What can hang from each mark
k768: k969
k718: k398
k15: k546 k969
k969: k653 k768
k463: k398
k546: k15 k35
k398: k35 k463
k35: k398 k546 k969

Every row comes from one small tree of marks. Brackets hold a mark, then the marks that hang from it, in the order of their numbers. Every link used is in the known rows. Which tree was each row made from?
Known rows
[k718 [k398 [k35 k969]]]: -24.4 -7.7 49.7 -9.6 17.8 3.9 0.6 0.5 0.8 7.4 -23.7 22.9 -13.7 -12.2
 -5.9 -0.4 1.5 -25.3 2.1 23.5 20.9 -22.8 5.8 19.9 11.5
[k463 [k398 [k35 k546 k969]]]: -36.0 -17.0 33.5 -7.1 8.1 -13.9 27.5 43.9 -17.4 10.2 13.0 -2.6 -3.1 1.7
 4.2 1.2 -12.1 -27.7 13.0 6.2 -11.5 -9.4 -1.8 22.7 12.2
[k463 [k398 [k35 k546]]]: -18.4 -13.8 23.6 -13.7 15.7 7.5 20.6 37.9 -11.3 16.5 2.0 -11.5 -3.8 9.9
 17.4 0.5 -28.8 -12.7 19.1 -11.2 -14.3 12.1 -18.5 7.2 11.6
[k969 k653 k768]: -41.5 -2.9 25.6 -13.4 12.9 40.2 12.3 -8.9 10.9 25.1 0.3 26.3 27.7 2.2
 18.6 -13.1 -14.6 -30.2 17.8 12.5 -29.3 1.1 -14.8 -23.2 -18.9
[k463 k398]: 9.7 -19.4 12.7 -9.2 3.9 15.2 -3.6 16.0 -8.0 26.2 -7.6 -2.5 1.5 6.5 12.2
 -3.1 17.2 -7.5 -3.0 -16.0 -6.7 4.6 -20.2 1.6 -5.7
[k546 k15]: 7.5 -15.9 -11.8 19.0 -7.9 10.3 1.0 -12.2 1.4 -1.3 -5.8 7.4 -11.1 1.0
 -10.0 6.3 13.0 24.8 12.6 -2.8 10.5 -15.3 -15.2 12.2 -15.6
[k546 [k15 [k969 k653]]]: -24.1 -14.8 -6.1 17.2 29.2 13.6 14.1 -36.8 18.4 -1.3 -2.1 25.6 -5.8 10.5
 -6.2 -5.2 2.1 18.1 -13.8 -3.5 2.5 -18.8 -2.2 31.6 -21.0
[k398 [k35 [k546 k15] [k969 k768]]]: -64.7 -12.3 19.3 15.0 -10.5 12.6 39.6 7.4 -9.9 -3.9 12.2 12.5 -2.3 1.5
 -10.2 12.4 -12.7 -5.8 46.7 28.3 -5.9 -37.5 -10.2 3.1 -5.2
[k15 k546 [k969 k653 k768]]: -72.6 9.9 -1.7 -21.3 26.6 15.9 11.4 -16.6 4.4 18.2 -12.8 12.8 25.0 17.2
 -4.5 -15.8 -11.9 -25.2 -20.3 6.8 -42.3 -12.4 -9.6 5.5 1.9
[k546 [k35 k398 k969]]: -1.1 -18.9 -7.9 40.2 3.8 -30.2 16.7 16.4 -11.0 -17.5 38.9 -0.8 -12.3
 -9.8 -30.5 2.5 38.4 -6.7 11.6 17.9 -4.2 -13.8 -30.8 3.0 10.7
[k768 [k969 k653]]: -38.8 -7.5 33.4 -27.2 15.9 12.8 -7.8 -25.2 25.8 14.7 4.8 10.5 32.0 13.7
 19.9 -10.0 -41.6 -46.6 9.6 29.8 -12.1 6.4 -3.3 21.6 -8.5
[k398 k35]: -10.3 -6.2 4.4 -3.2 20.4 8.3 -15.3 9.1 9.1 -4.9 -14.3 -8.9 -0.8 -5.1
 10.4 -3.1 -25.0 -4.9 1.2 3.1 2.5 2.8 -12.5 -1.4 23.7
[k463 [k398 [k35 k969]]]: -15.5 -29.3 28.9 -5.1 18.9 5.2 -6.3 26.6 -3.8 18.9 -10.6 -5.1 1.9 -3.8
 8.4 -4.4 12.6 -22.7 -11.1 1.8 0.8 -16.0 -19.1 15.3 20.9
[k718 [k398 k35]]: -8.4 -0.2 34.3 -14.6 27.5 22.2 -13.2 -3.7 3.3 12.2 -39.5 15.6 -13.3 -4.9
 4.6 -2.3 -15.9 -11.8 9.7 6.3 15.2 3.3 -7.4 5.6 5.3
[k15 [k546 [k35 k969]]]: -18.3 -11.9 -4.3 15.5 -3.6 -43.9 4.1 10.0 -15.9 -3.8 25.4 7.5 -7.2 5.7
 -28.0 -9.3 24.7 -21.2 -7.7 19.0 -36.6 -24.1 -7.1 28.5 8.4
[k15 [k546 [k35 k398]] [k969 k768]]: -42.9 0.0 -42.6 19.5 13.3 -7.9 12.5 -2.0 -17.8 -17.9 6.8 -10.1 -4.7 13.5
 -34.7 2.8 31.6 2.5 1.4 4.1 -38.1 -11.1 -51.7 -13.8 25.1
[k398 k463]: 0.5 -1.5 -12.4 15.7 9.3 -19.7 -4.7 -17.7 -9.7 26.9 -11.9 1.7 9.2 -1.0
 7.8 1.6 -5.6 -8.4 6.1 10.7 -2.5 -19.3 -31.5 -4.2 -4.7
[k35 k546 [k969 k768]]: -59.5 13.3 27.2 -4.1 -27.3 -8.8 55.7 14.4 -23.2 2.7 34.8 15.1 8.9 1.8
 -10.0 5.8 -2.4 -25.5 34.9 26.6 -18.5 -25.7 14.3 -7.4 -10.3
[k463 [k398 k35]]: -1.2 -23.1 15.9 -9.7 25.0 22.5 -16.1 21.2 0.6 23.1 -22.9 -11.0 0.9 2.3
 17.7 -3.7 -5.3 -13.9 -4.1 -15.2 -4.9 5.1 -27.0 -0.3 20.8
[k768 k969]: -22.6 -2.9 12.9 -23.2 -5.1 2.5 -12.7 -21.6 11.8 -0.7 -0.4 -0.4 13.7 19.5
 8.8 3.8 -23.4 -21.9 9.0 27.3 4.3 -2.8 -1.4 12.9 1.0
[k35 [k398 k463] [k546 k15] k969]: -23.8 -12.4 -21.4 60.1 -11.3 -47.7 47.0 6.1 -34.1 -2.3 23.7 -1.3 -6.0
 -17.0 -27.4 25.7 18.4 5.5 38.5 20.5 10.5 -48.5 -51.0 13.8 -2.8

Which tree is each row?
-7.7 -12.1 -32.9 53.0 -1.6 -31.0 40.7 1.5 -31.0 -0.3 13.5 -7.3 -6.7
 -11.6 -18.2 24.1 1.3 19.3 44.4 8.6 5.7 -22.3 -66.3 0.8 -6.9
[k35 [k398 k463] [k546 k15]]
-51.5 -8.9 7.0 13.3 42.7 4.1 35.0 -15.2 19.0 -10.7 5.3 19.1 -8.6 9.7 1.9
 -2.6 -44.8 10.7 13.4 6.4 -4.4 -11.8 -4.6 36.0 -1.6
[k398 [k35 [k546 [k15 [k969 k653]]]]]
-58.9 -13.1 37.4 -13.8 -1.6 14.9 38.0 35.4 -17.6 24.5 10.6 0.1 10.5 3.7
 9.5 2.0 -9.3 -38.2 32.9 15.5 -18.4 -18.6 -17.8 -4.2 6.0
[k463 [k398 [k35 k546 [k969 k768]]]]
-28.2 -5.7 34.6 10.6 25.7 -21.0 -7.3 -15.9 -8.9 34.4 -34.7 25.1 -7.0
 -10.2 3.6 -2.8 -4.0 -34.9 8.7 31.4 18.7 -43.6 -26.0 15.4 10.2
[k718 [k398 [k35 k969] k463]]
3.3 -14.3 -46.8 37.9 17.3 -48.5 -3.9 6.4 -30.3 9.6 7.4 -16.2 0.2 -0.5
 -23.1 1.8 22.2 -11.4 10.9 9.3 -37.5 -14.9 -83.1 -2.9 22.0
[k15 [k546 [k35 [k398 k463]]]]
22.3 -31.0 -43.8 70.6 12.3 -20.4 0.3 -21.3 -18.1 1.7 11.3 6.2 -13.2 -4.2
 -23.0 9.3 35.9 15.7 40.5 7.7 -2.8 -27.0 -90.1 -4.5 -8.6
[k546 k15 [k35 [k398 k463]]]
-18.9 -5.6 -61.1 39.4 30.5 -59.7 0.0 -16.6 -24.0 -6.5 2.4 -13.7 -10.3
 12.0 -30.2 3.4 23.7 5.9 -13.1 8.1 -30.3 -27.8 -72.8 15.3 29.7
[k15 [k546 [k35 [k398 k463]]] k969]
-10.0 -29.9 12.6 8.7 7.1 14.9 17.5 23.5 -8.7 13.7 -4.2 -0.5 -14.4 7.9
 6.1 5.5 -11.8 7.8 33.5 -12.1 -3.0 0.3 -30.4 18.1 -3.9
[k463 [k398 [k35 [k546 k15]]]]
-61.7 5.0 13.3 -12.0 27.4 33.4 20.9 -30.6 18.6 15.0 -4.1 26.7 21.1 13.7
 9.8 -9.5 -10.3 -17.6 -9.7 8.0 -19.1 -10.3 -2.5 -7.9 -12.4
[k15 [k969 k653 k768]]
-24.9 -15.6 -21.8 30.5 5.0 24.3 16.2 -48.4 4.0 -6.5 11.3 30.5 -20.9 29.3
 -16.9 2.4 32.3 25.9 24.4 5.3 -11.6 -25.6 -29.9 7.8 -26.3
[k546 [k15 [k969 k768]] k35]
-59.9 -5.7 -4.2 -5.3 30.1 5.1 13.9 -23.7 5.8 14.9 8.1 26.6 11.8 26.1
 -6.8 -19.2 0.6 -25.8 -4.1 12.6 -59.0 -9.0 -21.6 10.6 -6.4
[k15 [k546 k35] [k969 k653 k768]]
-45.3 -16.6 36.2 11.4 9.3 12.0 21.6 -8.6 5.1 22.8 34.1 44.6 18.2 4.0 3.5
 -20.6 11.0 -45.7 23.1 33.4 -38.7 -19.3 -11.6 -1.7 -25.1
[k546 [k35 [k969 k653 k768]]]
-20.8 -8.1 27.9 7.1 6.7 10.4 28.1 -0.6 -7.8 3.1 -20.2 23.9 -28.4 0.2
 -7.3 10.8 -24.1 8.2 45.2 11.0 16.5 -3.4 -2.3 22.5 -15.7
[k718 [k398 [k35 [k546 k15]]]]
-37.5 -2.0 -20.9 14.6 0.5 33.3 16.7 -41.2 3.2 -0.2 -11.9 14.8 -9.3 18.0
 -17.8 12.1 19.6 28.1 7.3 2.0 7.5 -31.5 -13.8 0.2 -14.8
[k546 [k15 [k969 k768]]]
-41.3 -11.0 58.7 5.6 47.2 -8.0 -2.6 -21.9 -0.9 50.1 -31.5 39.4 13.5
 -17.1 15.1 -14.0 -17.9 -54.7 7.3 35.9 5.4 -37.1 -29.3 21.3 -2.2
[k718 [k398 [k35 [k969 k653]] k463]]
-28.5 -7.7 6.7 26.5 -28.3 -27.4 46.6 7.6 -17.5 -7.9 33.2 13.4 -14.9 -3.5
 -22.1 10.8 7.0 10.6 30.5 19.0 2.7 -29.1 14.6 35.5 -19.9
[k35 [k546 k15] k969]
-68.4 -9.1 35.0 14.1 -11.6 13.8 62.6 -1.6 -4.8 14.9 32.1 39.5 16.9 -4.4
 -4.5 -3.1 -9.6 -22.4 44.9 30.8 -22.9 -27.8 0.6 11.7 -40.5
[k35 [k546 k15] [k969 k653 k768]]
-41.4 -2.5 12.6 18.1 13.2 -50.3 27.1 10.1 -19.2 11.1 13.7 2.2 3.6 -7.8
 4.1 4.1 -34.7 -29.5 24.7 32.8 -6.0 -37.4 -18.8 18.8 16.4
[k398 [k35 k546 k969] k463]
16.3 -14.6 -32.2 48.3 20.0 -31.0 0.9 -5.9 -20.3 8.9 14.0 -3.8 -1.4 -3.6
 -11.5 3.0 20.2 -5.1 24.6 16.1 -10.7 -14.6 -77.0 -14.4 10.2
[k546 [k35 [k398 k463]]]
-52.0 5.3 -31.1 27.4 -5.1 10.5 56.3 -4.7 -17.3 -25.9 16.2 -1.8 -12.3 9.9
 -29.1 26.9 15.4 34.1 36.3 3.0 4.3 -16.7 -33.9 -7.8 -5.7
[k35 k398 [k546 [k15 [k969 k768]]]]
-29.0 -19.2 -4.9 9.1 26.1 7.3 25.2 4.7 -2.8 -1.7 -5.7 -0.9 -25.9 19.7
 -0.5 9.2 -6.9 25.4 10.4 -15.3 3.4 -13.2 -21.7 36.1 1.8
[k463 [k398 [k35 [k546 [k15 k969]]]]]
-41.9 -0.4 -9.0 33.6 -0.4 -12.9 19.0 -2.5 -24.3 19.9 0.1 -3.0 24.3 -16.0
 -11.8 13.2 31.6 -26.2 23.2 30.0 0.0 -45.2 -63.6 -30.3 12.1
[k35 [k398 k463] [k969 k768]]
-34.3 -5.7 -11.1 3.8 37.1 -20.4 7.6 -18.0 9.9 2.5 11.9 20.1 -2.3 20.3
 -10.5 -21.5 -1.8 -14.9 -20.8 3.5 -50.3 -2.3 -12.3 33.9 2.1
[k15 [k546 k35] [k969 k653]]
-13.9 -25.0 -7.7 32.2 35.1 7.6 14.1 -46.0 19.9 -3.1 19.4 40.0 -14.9 20.1
 -12.0 -13.0 8.0 18.7 4.3 2.1 -16.6 -15.7 -17.2 37.8 -31.1
[k546 [k15 [k969 k653]] k35]
-44.5 4.6 42.0 5.3 12.9 -37.4 29.8 1.2 -23.4 27.4 -11.2 23.9 -8.3 -5.4
 1.1 4.1 -22.9 -34.0 30.5 37.3 8.8 -33.2 -13.9 23.2 3.0
[k718 [k398 [k35 k546 k969] k463]]
-24.3 -10.1 4.4 19.2 21.0 -31.7 -9.7 -7.4 -6.9 17.4 -11.9 0.5 9.2 -11.6
 7.7 0.4 -12.7 -26.2 -0.7 26.9 6.5 -43.9 -36.5 9.3 25.9
[k398 [k35 k969] k463]
-48.9 -21.3 55.9 -13.6 27.3 -0.1 34.5 34.8 -3.2 28.1 17.8 9.2 13.2 -5.8
 21.1 -12.3 -30.6 -46.0 14.5 12.4 -25.5 -5.8 -4.8 26.6 2.9
[k463 [k398 [k35 k546 [k969 k653]]]]
3.9 -32.8 -33.9 77.7 6.1 -38.6 9.5 -16.2 -22.1 3.5 22.3 9.8 -12.1 -8.9
 -31.6 12.8 49.9 6.3 32.5 25.3 0.9 -50.2 -77.3 13.8 -3.4
[k546 k15 [k35 [k398 k463] k969]]
4.1 -25.2 -59.0 71.3 27.0 -30.4 6.8 -40.6 -12.6 -10.7 3.0 3.9 -23.8 9.0
 -30.1 11.7 40.5 37.6 13.9 3.7 6.6 -38.2 -80.0 13.3 -1.5
[k546 [k15 k969] [k35 [k398 k463]]]
-57.6 -5.7 13.6 17.9 -31.7 2.1 58.0 0.6 -19.8 -0.6 28.7 22.7 -6.0 0.4
 -17.7 13.4 9.5 -1.3 46.9 23.6 -7.5 -35.4 -1.0 6.4 -26.7
[k35 [k546 k15] [k969 k768]]
-27.2 8.4 27.7 1.2 19.4 -20.3 20.0 -4.4 -21.4 28.8 -25.0 17.1 -12.5 2.7
 10.6 -0.2 -42.3 -26.9 38.2 24.2 2.3 -10.4 -25.5 9.8 -1.7
[k718 [k398 [k35 k546] k463]]
-53.7 -12.4 0.7 6.8 23.3 44.2 18.1 -45.8 15.9 12.9 -9.5 35.3 5.6 16.0
 -0.7 -4.8 4.1 5.7 4.8 4.0 -10.9 -24.0 -14.9 3.8 -27.6
[k546 [k15 [k969 k653 k768]]]
-16.2 -12.5 -1.9 16.2 5.2 2.1 23.4 10.8 -0.6 -13.7 5.2 -2.3 -19.1 2.5
 -3.6 10.2 -31.9 13.8 36.1 7.5 1.1 -4.9 -14.3 17.9 0.8
[k398 [k35 [k546 k15]]]
-70.5 1.9 7.4 10.9 10.2 25.8 57.7 -29.6 2.7 6.2 14.9 34.8 7.5 18.1 -3.4
 0.0 -19.0 5.3 30.7 10.7 -18.8 -17.7 0.1 12.2 -37.3
[k35 [k546 [k15 [k969 k653 k768]]]]
-19.0 -4.6 -48.0 24.3 20.6 -36.2 6.1 5.6 -14.5 -30.2 10.7 -16.5 -17.5
 12.1 -40.5 1.8 29.2 13.9 -21.2 -2.1 -26.2 -4.7 -39.3 17.8 30.9
[k15 [k546 [k35 k398]] k969]
